Each row comes from the steps of one walk. Every step used is in the known rows, and no mark comes twice. Write the walk behind each row, first mark first.
Known rows
k, l, z, t, u, j: -.03  .17 -.08 -.11 -.13 -.21  .11  .09  .08  .04  .22 -.03 -.28 -.07 -.14  .05  .24  .30 -.07 -.10  .04  .13 -.07  .00  .05
z, t:  .04  .08  .00 -.30  .03 -.29 -.05  .16 -.05 -.09  .06  .01  .15 -.33 -.12  .03  .06  .22 -.10  .24  .05 -.24  .12  .17  .11
a, t, u, l, y: -.10  .12  .24  .03  .03  .18  .00  .15  .27 -.11  .22 -.11  .13  .05 -.05  .11  .21  .17 -.17  .21 -.10 -.22 -.13 -.17  .09
u, t, z, l:  .20 -.03 -.06 -.16 -.14 -.26 -.26  .16  .19 -.44  .22 -.17  .18 -.28  .03 -.01 -.02  .08 -.33  .21 -.16  .10 -.03 -.08 -.03
u, l, k, c:  .13  .11  .06  .07  .05  .11  .14  .17 -.17  .23  .14 -.01 -.34 -.05 -.17  .19  .12  .16 -.27  .01 -.12 -.12  .02  .02 -.06
a, t: -.08  .12  .05 -.22  .09 -.16 -.07  .24  .03 -.12  .22 -.03  .20 -.20 -.16 -.06  .07  .15 -.15  .26 -.07 -.21 -.02  .04  .12
z, t, a: -.06  .16  .03 -.21 -.02 -.23 -.25  .16 -.14 -.16  .20 -.01  .11 -.39 -.21  .10 -.10  .19 -.11  .31  .04 -.09  .17  .11  .15
y, l, z, t, u, j:  .20  .13 -.13 -.07 -.18 -.18  .08  .07  .11  .05  .15 -.17 -.18 -.09 -.09  .15  .28  .16 -.07  .00  .05  .08 -.09  .19  .13
a, t, z: -.05  .15  .19 -.16  .05 -.26 -.09  .12  .19 -.38  .33 -.12  .19 -.31  .02 -.12 -.11  .08 -.13  .33 -.15  .02 -.10  .01  .03
t, z, l:  .21  .04  .03 -.08  .02 -.27 -.14  .04  .07 -.34  .36 -.11  .31 -.21  .16  .01 -.05  .08 -.21  .11  .04  .13  .00 -.08 -.15
z, t, u, l, k, c, y: -.11  .14 -.02 -.05 -.05  .18  .13  .22  .09  .06  .09  .02 -.20 -.09  .01  .28  .14  .23 -.12  .19 -.20 -.20 -.04 -.19  .06
c, y: -.04  .11 -.01 -.15  .11 -.12  .22  .20 -.22 -.34  .11 -.14  .19 -.21  .00  .06 -.02  .19 -.01 -.01  .05 -.33  .05 -.12 -.06
a, t, z, l, u, j:  .03  .24  .02 -.01 -.13 -.10  .03  .15  .38 -.44  .33 -.17  .24 -.12 -.01  .04  .01  .27 -.18  .12 -.19  .12 -.06 -.20 -.05
c, k, l, u, t, z: -.14  .18 -.17 -.01 -.01 -.12  .07  .02 -.10 -.56  .29  .08 -.34 -.26 -.13 -.02 -.17  .01 -.01  .09 -.17  .12 -.23 -.12 -.05
y, l:  .18  .05 -.08 -.07  .06 -.17 -.10  .11 -.10  .01  .17 -.10  .11 -.11 -.09  .03  .14  .02 -.08  .00  .11 -.13 -.05  .21  .00
y, l, u:  .06  .14 -.05 -.03  .03 -.12  .12 -.04  .00 -.15  .09 -.05  .14 -.05 -.11  .10  .12  .04  .06  .01  .04 -.19 -.18  .19 -.11
z, t, u, j: -.10  .09 -.07 -.25 -.11 -.24 -.04  .17  .24  .02  .14 -.01  .07 -.23 -.14  .21  .25  .36 -.13  .13  .07 -.19  .03 -.05  .08
k, c: -.07  .01  .00 -.25  .06 -.16  .13  .15 -.08  .13  .06 -.01  .11 -.24 -.22  .06  .14  .21 -.13  .03  .05 -.17 -.05 -.04  .04
k, c, y, l, z, t, u, j:  .00  .15 -.20 -.08 -.21  .06  .40  .22  .10 -.01  .03 -.23 -.20 -.07 -.07  .20  .26  .29 -.03 -.14 -.05  .04 -.14 -.18  .16
y, l, u, t, a: -.01  .10 -.08 -.01 -.17 -.09 -.17  .05  .04 -.32  .10 -.12  .05 -.16 -.26  .15  .01 -.01 -.07  .15 -.16 -.10 -.18  .10  .01
k, c, y, l, z, t:  .09  .17 -.16 -.14 -.09  .00  .41  .23 -.13 -.10 -.03 -.20 -.08 -.17 -.05  .05  .11  .16  .01 -.02 -.04  .05 -.08 -.04  .16
z, l:  .20  .03 -.10 -.13  .08 -.17 -.15  .21 -.12 -.07  .28  .00  .34 -.08 -.03  .05  .12  .13 -.22  .03  .12 -.13  .14 -.06 -.07
t, z, l, u:  .11  .11  .09 -.03 -.03 -.24  .01 -.09  .17 -.46  .27 -.10  .31 -.16  .13  .07 -.07  .09 -.06  .13 -.03  .10 -.09 -.10 -.24
u, l, z, t, a:  .14  .20  .17 -.03 -.12 -.11 -.17  .00 -.15 -.03  .24 -.21 -.28 -.20 -.13  .12 -.01  .20 -.21  .12 -.09  .06  .03  .20  .15

Write each row's walk
 .08  .17  .04  .12  .06  .22  .31  .24 -.28  .04  .11 -.08 -.29 -.01 -.08  .21  .05  .21 -.19 -.04 -.15 -.18  .04 -.15 -.06 -> u, l, k, c, y
 .11  .12  .05 -.10 -.01 -.17 -.22  .20  .22 -.32  .40 -.12  .28 -.18  .12 -.10 -.08  .06 -.25  .29 -.15  .11 -.06 -.10  .02 -> a, t, z, l
 .26  .04 -.08 -.04 -.11 -.18 -.15  .18  .02 -.41  .24 -.06 -.03 -.26  .04  .04 -.08  .00 -.34  .29 -.24  .12  .06 -.06 -.11 -> u, t, z, l, k
 .28  .09  .00 -.01  .09  .03  .17  .24 -.18 -.27  .12 -.08  .41 -.01 -.03  .10  .11  .12 -.13 -.01  .21 -.10  .25 -.16 -.04 -> z, l, y
 .03  .24 -.19 -.02  .15 -.15  .22  .07 -.53 -.19  .35  .10 -.46 -.19 -.13 -.05 -.05  .00  .00 -.09  .06  .15 -.04  .05  .06 -> c, k, l, z
 .05  .12 -.02 -.05  .10 -.05  .32  .20 -.32  .15  .10  .12 -.19 -.21 -.20  .15  .05  .10 -.12  .14 -.03 -.12  .10 -.02 -.07 -> l, k, c
 .14  .18  .07 -.25 -.03 -.35  .19  .03 -.17 -.13  .09 -.09 -.08 -.33 -.09  .00  .06  .19 -.04  .16  .04  .01  .04  .24  .12 -> l, z, t
-.04  .16 -.23 -.04  .18 -.10  .05  .20 -.43 -.14  .35  .16 -.27 -.19 -.15 -.04 -.05  .03 -.04 -.07  .09 -.05 -.01 -.03  .03 -> c, k, l
-.03  .20 -.02 -.09 -.04 -.15 -.05  .07 -.24 -.09  .27  .00 -.20 -.20 -.18 -.04 -.06  .16 -.05  .08  .04  .18  .04  .13  .09 -> k, l, z, t, a
 .16  .05 -.15 -.02 -.15  .01  .08  .31 -.01 -.48  .15 -.14 -.05 -.23  .05  .07 -.10  .08 -.29  .19 -.31  .12  .02 -.31 -.08 -> u, t, z, l, k, c, y
 .29  .14 -.12  .04  .11 -.07  .02  .26 -.31 -.04  .27  .13  .06 -.06 -.01  .15  .05  .04 -.22  .10  .02 -.09  .27 -.01 -.15 -> z, l, k
 .18  .15 -.19  .05  .06  .17  .29  .38 -.34 -.07  .16  .05  .05 -.02  .00  .18  .05  .11 -.18  .02 -.05 -.07  .20 -.30 -.10 -> z, l, k, c, y
 .18  .20  .06  .04  .04 -.06 -.07  .23  .05 -.34  .41 -.02  .09 -.16  .13 -.04 -.13  .01 -.23  .36 -.22  .15  .05 -.07 -.06 -> a, t, z, l, k
-.14  .13  .11 -.01  .00  .20 -.03  .22  .22  .22  .27  .04 -.19  .01 -.12  .16  .21  .10 -.24  .27 -.29 -.15 -.18 -.16  .07 -> a, t, u, l, k, c
-.24  .06  .09 -.23  .07 -.16 -.15  .17  .25 -.06  .26  .05  .22 -.12 -.07  .04  .17  .10 -.10  .31 -.11 -.27 -.17 -.09  .07 -> a, t, u
-.05  .06  .06 -.21 -.05 -.11 -.23  .08  .25  .10  .17 -.01  .03 -.12 -.03  .17  .23  .22 -.19  .21 -.04 -.24 -.08  .04  .08 -> z, t, u, l
-.10 -.01  .15 -.08  .03 -.08 -.17 -.02  .21  .12  .27 -.08  .04 -.01 -.05  .21  .26  .13 -.18  .03  .00 -.28 -.19 -.06 -.06 -> t, u, l
 .12  .18  .01  .00 -.02  .00  .02  .28  .10 -.16  .33  .00  .05 -.15  .07 -.03 -.08  .05 -.26  .34 -.25  .21 -.01 -.18  .00 -> a, t, z, l, k, c
 .19  .21 -.15  .14  .12  .10  .30  .28 -.39 -.26  .14 -.09 -.08 -.07  .04  .11 -.02 -.03  .00  .01 -.03 -.19  .08  .00 -.10 -> c, y, l, k
 .20  .15  .11  .12  .09  .03  .06  .12 -.26  .11  .25 -.04 -.28 -.05 -.11  .17  .08  .13 -.25  .04 -.08 -.17  .10  .13 -.12 -> u, l, k
 .03  .26 -.23 -.08  .08 -.16  .17  .13 -.45 -.17  .29  .13 -.47 -.24 -.12 -.07 -.07  .05  .00  .02  .04  .15  .00  .09  .16 -> c, k, l, z, t
-.01  .07 -.14 -.10  .03  .08  .25  .26 -.13 -.07  .04 -.17  .10 -.09 -.06  .07  .11  .14 -.03 -.11  .02 -.14 -.12 -.14  .04 -> k, c, y, l
 .22  .16  .13 -.09 -.09 -.21  .03  .02 -.05  .03  .14 -.19 -.24 -.16 -.07  .07  .14  .23 -.20  .04 -.08 -.02  .00  .24  .11 -> u, l, z, t
-.13  .06 -.05 -.20  .05 -.01  .31  .26 -.18 -.12  .01 -.12  .15 -.21 -.12  .08  .08  .25 -.04 -.05  .02 -.25 -.04 -.24  .01 -> k, c, y
 .31  .14 -.10  .12  .12 -.04  .06  .15 -.29  .03  .20  .03 -.13 -.08 -.04  .08  .05 -.08 -.08  .08  .03 -.08  .07  .25 -.07 -> y, l, k
 .03  .23 -.15  .09  .24  .09  .29  .22 -.48 -.31  .24  .11 -.19 -.12 -.15 -.01 -.06  .02  .02 -.09  .18  .00  .10 -.15  .05 -> c, k, l, y
